Each row was made from one small tree. The marks that hang from a mark follow it in brackets, in alphabetical order. Every link used is in the known rows. Write each row's tree.
Known rows:
moman[lumo]: [ 16.0 -20.4 -31.5  12.7 -28.0 -11.1  -4.3  -8.3  -4.4 -15.8  24.1  21.2
 -19.1 -19.9  10.5  -4.9  -8.4   9.6  15.4  -6.2  18.2 -20.1  16.0  -4.2
   4.2]
tasa[moman[minofip vunis[nelo[gepot]]]]: [-20.8  30.6  24.0 -13.1  24.1   1.1  17.3   4.6  -0.5 -13.3  14.9 -14.1
  -0.7 -22.1 -12.1 -16.6 -29.0  -4.5  -8.4  21.4   0.5  -3.2  -9.7  13.3
  -6.2]
minofip[moman[lumo vunis[nelo[dobib]]]]: [-21.8 -21.3  10.5 -31.7 -15.8 -15.3  -1.1  -4.4  -0.2 -17.0  25.9  19.3
   5.7  16.5  13.8  13.7  -8.8  -5.1   2.2  -8.7  13.1  38.5  29.9 -28.4
  17.1]
vunis[moman[lumo tasa]]: [-11.3 -19.2 -13.3  15.1  -7.4  10.9 -19.3  21.7   8.5  26.8 -10.6  28.4
   9.2  20.4   6.3  17.8   8.0  15.6  14.2  12.2   3.9  -7.4 -18.0   0.8
   9.8]
minofip[moman[lumo tasa]]: [ -8.6 -35.4 -17.9   4.4 -38.1  -1.5   8.3   6.3  17.1  38.3 -16.9  13.8
  15.5  14.1   2.3  10.3  12.7  -7.1  18.5 -37.6  37.4 -17.0   1.3  -6.5
  10.1]
vunis[moman]: [ 52.7 -10.7  -8.0   2.5   5.5  13.0   1.8 -14.7   1.1 -16.7  -2.2 -16.3
 -10.1 -28.1  -8.9  -7.6   9.0  19.8   5.6   3.9  -7.8  -2.8 -10.5  15.6
  -5.6]
minofip[moman[lumo vunis]]: [ -7.7 -20.2 -16.8  -3.4 -19.9 -19.5   3.5  -8.4  22.8  19.9   6.3  10.7
  -0.2  17.9  -1.1  -9.9  -7.2  -6.6  24.3 -30.5  25.0   1.3  32.6 -14.5
 -14.2]
minofip[moman]: [ 52.1 -24.9  -7.6  -6.7 -24.2   4.7  33.9 -31.7   8.9  -5.9  -1.5 -30.2
  -4.2 -31.9 -12.8 -17.7  14.8  -0.2  10.5 -41.4  21.5 -16.3   6.1   2.3
  -1.9]
nelo[dobib vunis[moman[minofip]]]: [ 41.4  35.0  15.0  -0.9  18.4 -11.8  -4.3 -32.0   4.3 -24.5 -16.4 -38.1
  -7.0 -22.7  12.8  -8.3  18.8  -2.9 -20.2  32.7 -16.7   4.7  -4.2  -9.9
 -11.4]
nelo[dobib gepot vunis]: [ 39.5   1.7  -3.4  32.1 -16.2 -22.0 -18.2 -38.4 -25.3 -18.6  15.4 -19.6
  11.1  -4.5  28.1 -38.0  -3.6 -21.1 -16.0  -3.0  -1.1 -15.2  15.8  16.2
  37.5]
lumo[moman[minofip tasa]]: [ 24.3   1.1  -3.4   3.1   1.0  -4.1  27.6  16.0  -8.6  10.7 -38.4  -9.9
  -1.9 -22.3 -14.1  -2.5  29.7  -1.7 -15.1 -17.4 -12.9 -32.3 -10.8   9.5
 -27.4]
nelo[dobib gepot vunis[moman[tasa]]]: [ 12.9  -0.1   9.9  32.6   4.5  -1.1 -28.4  -8.3  -7.4  24.1 -17.9 -11.7
  38.3  35.2  20.4 -12.3  13.0 -15.7 -12.4   8.5 -13.1   1.1 -20.6  27.6
  42.8]
tasa[moman[minofip vunis]]: [  4.0  51.0   8.0  -2.0   0.0 -17.8  22.7  -1.5   9.9 -10.6   4.7 -22.5
 -17.8 -21.2  -4.5 -11.7  -2.2  -1.2  11.4  24.6   3.9 -16.1  13.0  -1.9
 -32.9]
moman[tasa vunis]: [ -3.1   7.7 -23.7  43.5 -36.0  14.3  -3.4  11.0  -6.2  22.8   0.3  11.5
  -1.8  22.8   2.4  -1.7  14.7  -6.5  30.0 -29.5  -5.0 -10.6   8.5  16.2
  12.9]
nelo[dobib vunis[moman[lumo]]]: [ 17.0   8.8  -3.5  -1.1  -2.4 -25.2 -41.0 -17.7 -11.0 -16.5  12.4   5.0
   4.8  12.1  23.8   1.1  -7.3   2.0 -11.7  35.1   3.9  15.9  20.9  -9.5
  14.0]
minofip[moman[tasa vunis]]: [  0.4  -8.0  -6.6  15.9 -30.9  13.5  15.5   0.1  19.2  44.1 -19.0 -10.1
  13.7  29.9 -13.9  -3.3  24.1 -13.4  30.7 -53.7  11.7  -1.8  10.1   9.7
   4.1]
tasa[moman[lumo minofip vunis]]: [-24.7  41.1   0.0  -6.8  -2.9 -32.9   5.9  11.2  17.1   1.3  11.6  13.1
 -13.6  -3.8   4.2  -4.0 -19.2  -5.1  16.0  38.8  20.0 -14.0  22.5 -19.0
 -40.0]
minofip[moman[tasa]]: [ 26.1 -28.4  -8.9  10.1 -31.5  11.9  28.3  -4.7  13.5  30.0 -20.2 -17.7
   9.9  -7.6  -7.5  -0.9  28.6  -9.8  16.2 -49.1  19.2 -19.6  -7.9   9.3
  13.4]
vunis[moman[lumo minofip]]: [ 13.3  -6.1  -3.6  -4.0  18.5  -9.1   2.9  -7.5  22.0  -2.7 -14.2   4.5
 -15.4 -25.2  -1.0   0.2   2.3  16.8   0.1  26.6  -2.9 -14.9 -22.6 -21.4
 -28.4]

Write each row's tree:
[ 40.7   1.1  -8.8  18.9  20.7   7.5 -18.2 -29.9   0.7  12.8  -4.6 -36.3
   6.6  -4.7  -5.4 -32.8 -12.0  -2.8 -12.6  -0.4   5.1 -14.9  -2.8  38.2
   9.7]	nelo[gepot vunis[moman]]
[ 27.0 -34.0  11.7   5.5  -6.6   2.4   6.1 -14.8 -31.7 -45.3  30.9   6.6
  12.1 -28.3  14.8 -15.6  -8.3   0.4 -13.2  -1.7 -13.6   3.4 -13.7   6.7
  50.3]	vunis[nelo[dobib gepot]]
[-24.7  18.9   7.3 -13.1  15.9  17.3  14.2  34.0 -13.6  12.6 -24.3  -5.5
  -4.7   3.6 -26.2  16.6   6.6  -0.3 -15.6 -12.5 -16.6   6.2  -3.3  11.2
 -25.5]	lumo[moman[minofip tasa vunis[nelo]]]
[-28.2 -25.5   6.1   6.7  -3.1  30.9  15.5   2.6   9.5  43.9  -7.5  -6.7
  27.6  33.4 -19.5  -4.6  -2.2 -14.5  11.8 -52.7   9.5   9.2 -16.3  24.3
  29.1]	minofip[moman[tasa vunis[nelo[gepot]]]]
[ -0.7  20.9  -2.4  11.5   6.5  -7.9  16.8  26.7  -1.3  25.5 -39.6  -1.1
  -0.4  12.2 -15.8  -5.5  22.8  -8.6  -2.5 -16.4 -21.0 -16.2   7.4   9.3
 -40.0]	lumo[moman[minofip tasa vunis]]
[-55.1 -17.2  -5.8 -10.6 -19.8  20.4  -1.0  21.9  10.1  36.3   5.6  20.0
  11.4  40.0 -12.0  28.6  -9.4  -8.6  20.7 -38.7  26.9  15.0  10.0  -5.1
  16.1]	minofip[moman[lumo tasa vunis[nelo]]]
[-47.5  36.8  12.1 -32.1   7.7  -6.5   4.7  18.1   0.1 -16.9  30.4   9.8
 -19.0 -11.9  -6.1  17.8 -34.6   4.0  -0.7  44.1  23.3   7.1  14.2 -16.7
 -25.6]	tasa[moman[lumo minofip vunis[nelo]]]
[ -3.6  18.2  17.1  -4.7  -3.4  -3.8  15.8 -10.3 -13.1 -47.4  22.3  -1.4
 -16.7 -16.3   8.4   4.7   6.2  -2.0  -4.4  12.6 -27.0  21.4  -2.0 -24.6
   3.1]	moman[minofip vunis[nelo[dobib]]]
[  5.5  16.4   3.9 -31.3  26.2   7.4  20.7  11.1 -13.0 -25.1  -8.3 -17.6
 -23.7 -26.1 -25.6   0.7  -2.7   8.4 -22.0  -5.8 -18.4   8.9  14.1   7.4
 -39.4]	lumo[moman[minofip vunis[nelo]]]
[ -1.5 -14.8  15.2  11.7  -4.0  -1.9  -4.8  -9.5 -23.6 -32.7  31.1  13.4
  14.1  10.1  17.5 -16.9 -11.4  -6.0  -0.1  -1.8 -24.7  21.3   0.4   8.6
  41.7]	moman[vunis[nelo[dobib gepot]]]
[-14.3 -25.8  13.5 -13.2  48.2   9.1   1.5  -3.8  13.8  -5.1  -1.0   9.6
   0.3 -18.8  -6.1   0.4 -24.3  15.9 -17.4  20.7  -4.2  -3.0 -43.6  -8.6
  -7.3]	vunis[moman[lumo minofip] nelo[gepot]]
[ -3.2  20.9   1.3 -15.0  -5.5 -31.3  16.2   6.0   6.8 -14.5  10.7   3.4
 -17.5 -38.2   9.5   0.8 -11.0   4.1  -2.4  37.1  28.9 -30.5   3.6 -18.3
 -28.5]	tasa[moman[lumo minofip]]
[  6.4 -30.0  24.3 -12.4  -2.2  -5.5  16.9 -20.1  -2.4 -14.0  10.8  -0.7
  26.5  11.1   2.8 -23.5  -3.3 -12.6  -3.7 -26.4  -7.4  27.0   2.7   0.5
  30.2]	minofip[moman[vunis[nelo[dobib gepot]]]]
[-43.6  16.0 -20.3  37.1 -19.6 -10.5   1.3  16.9  19.2  31.3 -10.0  29.4
  -4.3  29.5  12.0  10.6   5.3  -7.6  23.2  -8.1  -0.8 -19.9  -3.7 -18.6
  -9.7]	moman[lumo minofip tasa vunis]
[-24.6 -23.7  14.5 -15.5  -6.2  15.5 -25.6  30.2 -18.5 -11.6  12.9  41.2
  17.8  20.1  17.2  41.2   2.6  14.7  -4.7  31.8   0.8  27.1 -21.3 -15.9
  43.2]	vunis[moman[lumo tasa] nelo[dobib]]
[ 12.8   1.6  -5.2 -28.5  11.2  12.6  -1.4  15.6 -27.8 -26.4  10.7  -1.9
 -17.1 -13.6 -24.5   0.9 -15.4  13.5 -13.2 -12.3  -9.4  13.6  34.9  21.4
 -16.1]	lumo[moman[vunis[nelo]]]
[-10.5 -43.5   1.7 -14.2  30.4  13.8 -16.5   4.2  -2.9  -5.0  19.5  22.2
   9.8  -8.2  -5.2   2.4 -34.8  19.5 -10.4  13.6   4.6   9.1 -26.1   9.1
  15.4]	vunis[moman[lumo] nelo[gepot]]
[  7.8  22.8   7.7  -1.6  12.0 -32.7 -26.8 -21.0   8.7 -16.9  -5.4  -7.5
  -5.8  -3.8  26.1   3.9   2.0  -3.7 -19.6  46.8  -3.8   7.2   1.3 -26.0
 -11.7]	nelo[dobib vunis[moman[lumo minofip]]]
[-13.9   4.9  14.3 -16.2  -8.3   4.5 -11.4  36.5 -40.7 -16.2   0.6  20.6
  13.5  24.5  -2.9  17.7  11.0  -1.1 -15.7  -1.3 -26.0  26.7  20.7  10.2
  16.6]	lumo[moman[tasa vunis[nelo[dobib]]]]
[ 18.2  14.6   4.0  17.1 -13.2   6.8 -33.1  -5.4 -17.1   4.6 -13.7 -17.2
  20.6  20.4  12.9  10.2  24.3  -6.2  -4.7  18.9  -6.8   7.7  -2.8  15.1
  30.7]	nelo[dobib vunis[moman[tasa]]]
[-13.6  -5.1  -2.8  13.6   6.1   1.2  -0.3  18.8  21.9  29.6 -25.4  16.8
   1.4   6.5   3.9  17.4  14.9  10.0   9.3  18.6  -0.9 -15.5 -37.6 -17.6
 -13.7]	vunis[moman[lumo minofip tasa]]
[ -2.4  -1.8  16.4  -9.5  21.9  46.0  16.8   9.1   4.7   0.9 -18.0 -18.8
  -3.9 -20.2 -22.1  30.4  17.3  13.9  -4.5   7.2 -12.0   1.7 -54.3   2.6
  -0.1]	vunis[moman[minofip tasa] nelo]
[  3.3   5.6   7.0  -3.9 -21.3   2.8  -5.6  -7.9 -27.5 -49.2  38.5   7.4
  -8.4  -1.6  13.2   4.0  -6.1   5.0   6.3   4.8 -19.5  31.8  20.4  -5.1
  29.6]	moman[vunis[nelo[dobib]]]
[ 23.2 -17.6  38.3 -14.1  41.3   3.1  14.0 -16.9  -2.9 -34.8   0.7  -9.3
  12.9 -30.3   3.9 -11.4   3.6   8.3 -23.5  28.5 -31.6  13.8 -53.3 -13.1
  13.8]	vunis[moman[minofip] nelo[dobib gepot]]
[  9.1  33.4  -3.1  19.8  11.8  24.6  -8.3 -12.8  14.4  29.8 -33.9 -44.5
  -4.2  -2.6 -12.8   9.1  18.8  -8.4  -9.4   6.4  -1.2 -14.5 -26.0  15.6
 -14.7]	nelo[vunis[moman[minofip tasa]]]
[  9.6 -11.7  21.0 -27.1 -15.5   3.9  14.4 -14.6  -4.0 -25.6  16.0 -11.0
   4.2   0.0  -4.7   3.6   7.2  -5.6   3.5 -17.0  -4.9  36.3  18.7 -11.9
  16.3]	minofip[moman[vunis[nelo[dobib]]]]
[-12.6  17.4 -18.1  22.1  -7.3 -23.5   3.8  -4.3  16.3   0.5   6.0  20.3
 -24.2   3.4  13.4  -7.3  -8.6   0.9  16.7   1.5  -2.5 -11.2  13.2 -25.3
 -30.9]	moman[lumo minofip vunis]
[-16.1  10.3 -23.6  17.8  -3.3   8.7 -42.1   4.5   2.2  35.6  -8.6   1.8
   5.8  32.4   5.7  19.4  -5.0  -1.0  -0.4   9.1  24.0  -7.9   6.1  14.6
  10.2]	nelo[vunis[moman[lumo tasa]]]
[ 29.6  18.9  -7.3  -3.0  18.0 -17.5  21.6   3.3   1.5  -7.8 -23.9  -9.8
 -19.4 -19.6 -13.9 -22.2  10.9   1.8  -9.4  -9.5 -22.2 -13.0  22.5   6.6
 -55.2]	lumo[moman[minofip vunis]]
[ 11.9  11.7 -22.0  -1.5   5.3  -2.7 -36.8 -17.4   3.1   2.9   9.7  -8.0
  -9.0   1.0   2.7   1.9 -19.5   6.5  -3.7  15.0  20.4  -5.7  18.9  10.7
 -10.4]	nelo[vunis[moman[lumo]]]
[-16.5   2.5  -5.7 -14.0   1.4  26.8  -4.8  38.0 -27.8   7.8  -9.5  10.6
   1.3  15.0 -24.0  18.9  -2.4   7.4 -10.5 -21.5  -9.2  12.2  19.7  29.4
  -1.7]	lumo[moman[tasa vunis[nelo]]]
[-43.1  -4.8  -2.3   6.2  18.6  -8.3   1.0   1.1  10.2   2.2  18.4  20.6
  -6.6   6.5   5.6  -8.5 -30.6  -0.8  -1.7  -5.0  -3.9  -0.7  -8.8 -11.7
  -7.7]	moman[lumo minofip vunis[nelo[gepot]]]
[-15.8  -6.8 -20.1  26.1 -22.9  -3.1  10.2   9.2   8.8  20.0 -12.4  18.9
  -8.0  -4.3  14.0  12.0  12.1  -1.8  12.2  -5.5   5.6 -30.4 -18.4 -17.4
  -3.8]	moman[lumo minofip tasa]
[  4.5  24.5 -11.8   0.2  17.7  -9.9 -17.4 -21.6  19.6   6.3 -12.2 -23.3
 -18.4 -12.3   1.2   3.7  -8.3  -0.6 -12.8  26.1  10.6 -12.1   1.9  -9.3
 -33.9]	nelo[vunis[moman[lumo minofip]]]
[-31.5 -34.7  -4.5 -13.3   8.3  -2.6   1.9  -4.4  16.5  21.9  16.9  13.4
  15.0  21.5  -8.9 -10.6 -33.5  -5.3   5.7 -35.5  21.7  14.0   9.9   3.7
   6.4]	minofip[moman[lumo vunis[nelo[gepot]]]]
